Each row was made from one small tree. The marks that hang from a mark follow it in brackets, in the order of their numbers. Every link used is in the known rows. Write each row's tree.
In the rows, zero is written as 128.
Known rows:
j_101{j_141{j_295{j_288 j_392{j_183}}}}: [215  67 118 144 165 111 176  89 147 132 129 117 108 148 130 170 139 135
 129 157  54 115  84 141 157 131 101]
j_295{j_141}: [128 135 144 113 140 122 124 118 134 112 120 133 129 137 127 129 126 111
 140 128 148 122 110 136 131 127 125]
j_392{j_183 j_295{j_141 j_288{j_171}}}: [184 123 106 148 178 103 144  99 146 121  72 119 154 137 136 144 145 118
 144 115  76 133  77 145 161 140  87]
j_392{j_183 j_295{j_141}}: [156 174 118 138 139 111 123 114 134 117 105 108 139 138 127 140 157 120
 127 137  92 149 103 131 145 142 100]
j_295{j_141 j_288{j_171}}: [162  88 137 121 174 112 139 103 147 116  93 143 142 131 139 135 115 110
 155 107 133 108  86 153 146 122 112]
j_101{j_141{j_295}}: [145 106 160 110 142 120 147 113 132 146 123 136 123 145 116 144 139 122
 131 143 101 104 121 118 153 123 133]
j_85{j_183 j_741{j_783{j_295}}}: [239 164 136 178 120 125  89 156 136 125 100 126  89 115 144  97  83 142
 113 137 158 105 127 114 155 131 157]
j_783{j_295{j_141 j_392{j_183}} j_741}: [198 165 158 178 197 115 129 135 144 100 113 107 128 130 165 138 139 145
 144 154 115 103  50 129 146 144 102]
j_392{j_183 j_295{j_288{j_171}}}: [192 111  88 162 168 111 145 112 142 134  81 117 153 129 135 146 143 134
 135 113  59 139  92 134 158 142  90]
j_288{j_171 j_295{j_392}}: [157 110 153 149 201 100 143 121 123 141 114 133 151 147 152 117 129 139
 141 112  90  72 106 164 137 132 126]
j_783{j_295{j_288{j_171} j_392}}: [186 105 127 140 215 114 149 113 139 123  95 136 134 119 152 152 123 147
 133 136 116 105  74 137 149 131 112]
j_288{j_171 j_295{j_392{j_183}}}: [181 110 138 175 201  94 145 121 129 136 110 113 146 150 152 113 142 141
 132 112  56  72  89 172 142 138 110]
j_85{j_183 j_741{j_783{j_295{j_392}}}}: [247 168 127 185 151 120  94 147 135 118 111 125  88 119 153 106  93 155
 107 151 147  99 111 132 149 134 149]
j_101{j_141}: [138  91 157 120  95 131 136 126 127 142 123 141 130 145 137 122 122 130
 135 136 106 119 112 126 146 124 132]
j_741{j_85 j_783{j_295{j_141}}}: [187 190 165 128 137 117 107 144 138 124 108 144 130 119 151 105 139 141
 108 148 153 117 103 128 164 135 156]
j_85{j_741{j_783}}: [196 149 116 163 140 128  93 133 132 141 108 136 109 112 151  84  98 141
 129 124 135 117 133 144 137 127 146]
j_783{j_295{j_392}}: [149 156 147 132 176 122 135 132 128 120 124 124 123 120 140 144 135 151
 119 159 134 121  98 127 137 136 123]
j_288{j_171 j_295{j_141 j_392}}: [151 122 170 135 212  93 137 113 129 128 105 138 155 153 153 111 131 124
 147 113 103  65  85 175 137 130 119]
j_141{j_295{j_288{j_171} j_392}}: [179  96 108 135 237 105 158  94 145 122 111 136 129 128 132 173 142 133
 137 127  97 100 105 149 145 127 111]
j_101{j_141{j_295{j_288{j_171} j_392}}}: [190  58 140 127 213 105 166  92 144 137 107 150 130 147 137 159 133 134
 144 135  75  93  79 151 163 122 117]
j_85{j_183 j_741{j_783}}: [223 143 110 184 107 125  88 148 137 125 114 133  90 125 140  92  80 132
 121 122 145 108 143 137 140 126 154]
j_288{j_295}: [149 109 151 139 137 116 147 133 120 146 117 126 133 136 139 111 110 126
 134 122 105 103 129 131 125 130 136]
j_741{j_85{j_183} j_783{j_295}}: [217 173 151 162  91 120 106 174 137 122 122 141 110 125 138 107 123 147
  90 143 147 118 126 105 163 137 164]
j_288{j_295{j_392}}: [162 112 144 146 170 110 150 126 120 137 130 126 129 143 148 120 120 140
 129 138  97  94 115 153 120 132 130]
j_741{j_85 j_783{j_295}}: [187 178 148 144 127 125 110 154 133 139 116 142 131 114 149 107 136 155
 105 145 138 123 120 114 164 137 160]
j_783{j_295}: [145 148 153 124 144 128 129 136 128 132 114 120 126 116 133 133 125 139
 126 143 144 120 114 104 140 132 130]
j_141{j_295{j_288 j_392{j_183}}}: [210 104  87 156 200 112 169  94 148 116 135 103 107 131 124 174 145 134
 118 151  77 129 100 142 140 136  99]
j_741{j_783{j_295}}: [170 180 153 141 152 119 110 138 132 136 108 131 129 106 135 112 126 154
 111 154 144 116 113 120 154 137 142]

Which tree is each row?
[174  88 122 128 203 108 144  94 145 111 107 143 140 135 149 145 126 124
 145 118 121 107  70 173 143 126 104]
j_295{j_141 j_288{j_171} j_392}
[178 152 161 158 145 133 125 178 132 134 111 136 132 122 171 116 130 146
 134 134 128 115  96  92 147 138 145]
j_783{j_295 j_741{j_85}}
[210 171 144 160 168 130  98 139 132 143  97 130 109  97 155  94  99 151
 127 142 152 111 120 126 151 133 149]
j_85{j_741{j_783{j_295}}}
[200  99 101 144 165 113 153  92 150  99 127 112 116 139 140 152 131 123
 131 144  98 134  75 160 135 134  93]
j_295{j_141 j_288 j_392{j_183}}
[137 115 183 128 194 100 137 122 130 137  92 138 154 150 142 107 121 111
 154 100 114  68 101 153 140 126 127]
j_288{j_171 j_295{j_141}}
[154 159 159 115 187 116 132 118 134 106 120 129 126 127 142 143 139 134
 126 160 152 116  83 134 142 134 119]
j_783{j_295{j_141 j_392}}
[167 114 115 121 175 107 137 103 141 123  75 144 155 129 137 144 133 115
 145 115 108 131  89 140 152 133 100]
j_392{j_295{j_141 j_288{j_171}}}
[202 155 127 168  77 119 102 165 138 119 137 147 111 140 139 101 121 138
  98 124 131 124 142 130 152 132 162]
j_741{j_85{j_183} j_783}
[212 140 161 181 100 130 120 195 136 114 116 135 115 136 162 119 117 136
 125 130 139 103 108  80 150 136 150]
j_783{j_295 j_741{j_85{j_183}}}
[179 128 160 162 212  88 141 109 135 123 108 115 151 160 152 116 143 127
 143 112  73  70  74 177 145 136 103]
j_288{j_171 j_295{j_141 j_392{j_183}}}
[186 192 162 134 189 110 112 118 137 112 113 134 127 113 148 125 133 154
 113 166 153 113  83 153 154 137 133]
j_741{j_783{j_295{j_141 j_392}}}
[188 124  89 147 141 113 150 101 144 118  97 113 136 130 128 151 140 116
 131 139  85 159  85 130 144 140  90]
j_392{j_183 j_295{j_141 j_288}}
[214 104 135 169 191 126 150 140 141 120 109 127 120 110 172 154 111 155
 145 162 122 120  70 117 137 137 111]
j_783{j_295{j_288 j_392} j_741}
[237 171 161 166 133 119  88 143 142 111  97 129  95 121 145  99  83 128
 127 138 178  98 111 122 157 128 152]
j_85{j_183 j_741{j_783{j_295{j_141}}}}
[244 124 135 147 182 123 113 114 147 127  81 136 102 101 159 104  82 132
 135 148 164 118  89 133 155 128 139]
j_85{j_741{j_783{j_295{j_141 j_288}}}}
[211 152 177 166 110 122 113 180 141 103 110 138 115 144 164 123 117 124
 133 130 160 101  91  91 151 134 144]
j_783{j_295{j_141} j_741{j_85{j_183}}}
[191 104 108 152 204 104 148  88 152 103 104 122 139 144 145 147 140 124
 146 119  91 107  57 177 150 133  90]
j_295{j_141 j_288{j_171} j_392{j_183}}
[198 198 159 136 169 112 110 134 138 116 120 150 127 127 163 115 143 154
 104 160 150 118  88 148 161 138 145]
j_741{j_85 j_783{j_295{j_141 j_392}}}
[216 162 136 191 163 122 134 166 139 118 125 117 125 134 180 126 153 161
 126 147  92 111  77 114 150 146 123]
j_783{j_295{j_392{j_183}} j_741{j_85}}
[171  81  97 144 194 113 149 104 139 122 110 141 136 127 147 146 120 139
 139 120 101 110  90 163 139 128 108]
j_295{j_288{j_171} j_392}
[233 181 138 168 120 114 107 166 135 112 132 142 106 130 154 118 129 162
  85 155 137 113 114 124 159 141 159]
j_741{j_85{j_183} j_783{j_295{j_392}}}
[212 196 148 160 178 102 112 109 144 110 118 109 127 120 145 125 147 156
 109 168 121 113  67 152 163 143 115]
j_741{j_783{j_295{j_141 j_392{j_183}}}}
[211  98 100 162 231  99 163  93 151 120 114 112 126 133 127 174 151 135
 134 125  66  97  89 157 156 135  96]
j_141{j_295{j_288{j_171} j_392{j_183}}}
[161 138 122 143 168 113 129 104 141 102 137 110 124 144 136 136 151 128
 128 144 106 122  83 162 134 135 102]
j_295{j_141 j_392{j_183}}
[252 128 122 159 164 130 117 127 142 143  85 134 101  96 158 111  80 147
 127 146 147 123 104 124 153 129 142]
j_85{j_741{j_783{j_295{j_288}}}}
[233 140 122 146 134 126 130 141 143 138 108 150 119 107 155 117 121 154
 107 148 134 132 105 113 164 135 149]
j_741{j_85 j_783{j_295{j_288}}}
[219 140 148 128 163 116 130 112 147 121  94 135 123 105 140 129 109 135
 125 155 154 126  82 130 159 132 132]
j_741{j_783{j_295{j_141 j_288}}}
[166 154 112 157 194 110 146 105 139 116 141 103 116 137 119 165 163 136
 115 149  80 116 112 142 143 136 109]
j_141{j_295{j_392{j_183}}}
[181 190 173 126 162 115 108 127 138 120 102 135 130 114 137 116 126 140
 119 153 162 117  99 130 158 134 139]
j_741{j_783{j_295{j_141}}}
[191 123 134 185  78 130 116 186 137 112 130 143 116 147 157 116 118 127
 131 115 124 110 122 104 138 130 146]
j_783{j_741{j_85{j_183}}}
[181 159 167 150 176 122 128 159 139 107 116 143 130 130 182 129 140 142
 136 149 142 102  71 119 146 138 132]
j_783{j_295{j_141 j_392} j_741{j_85}}
[192  64 140 112 142 121 170 100 143 143 110 137 113 136 123 160 123 121
 139 144  96 117 104 119 153 119 126]
j_101{j_141{j_295{j_288}}}
[198  67 128 122 169 117 175  90 141 135 128 138 113 141 134 169 129 133
 131 159  84 114 100 138 148 124 117]
j_101{j_141{j_295{j_288 j_392}}}
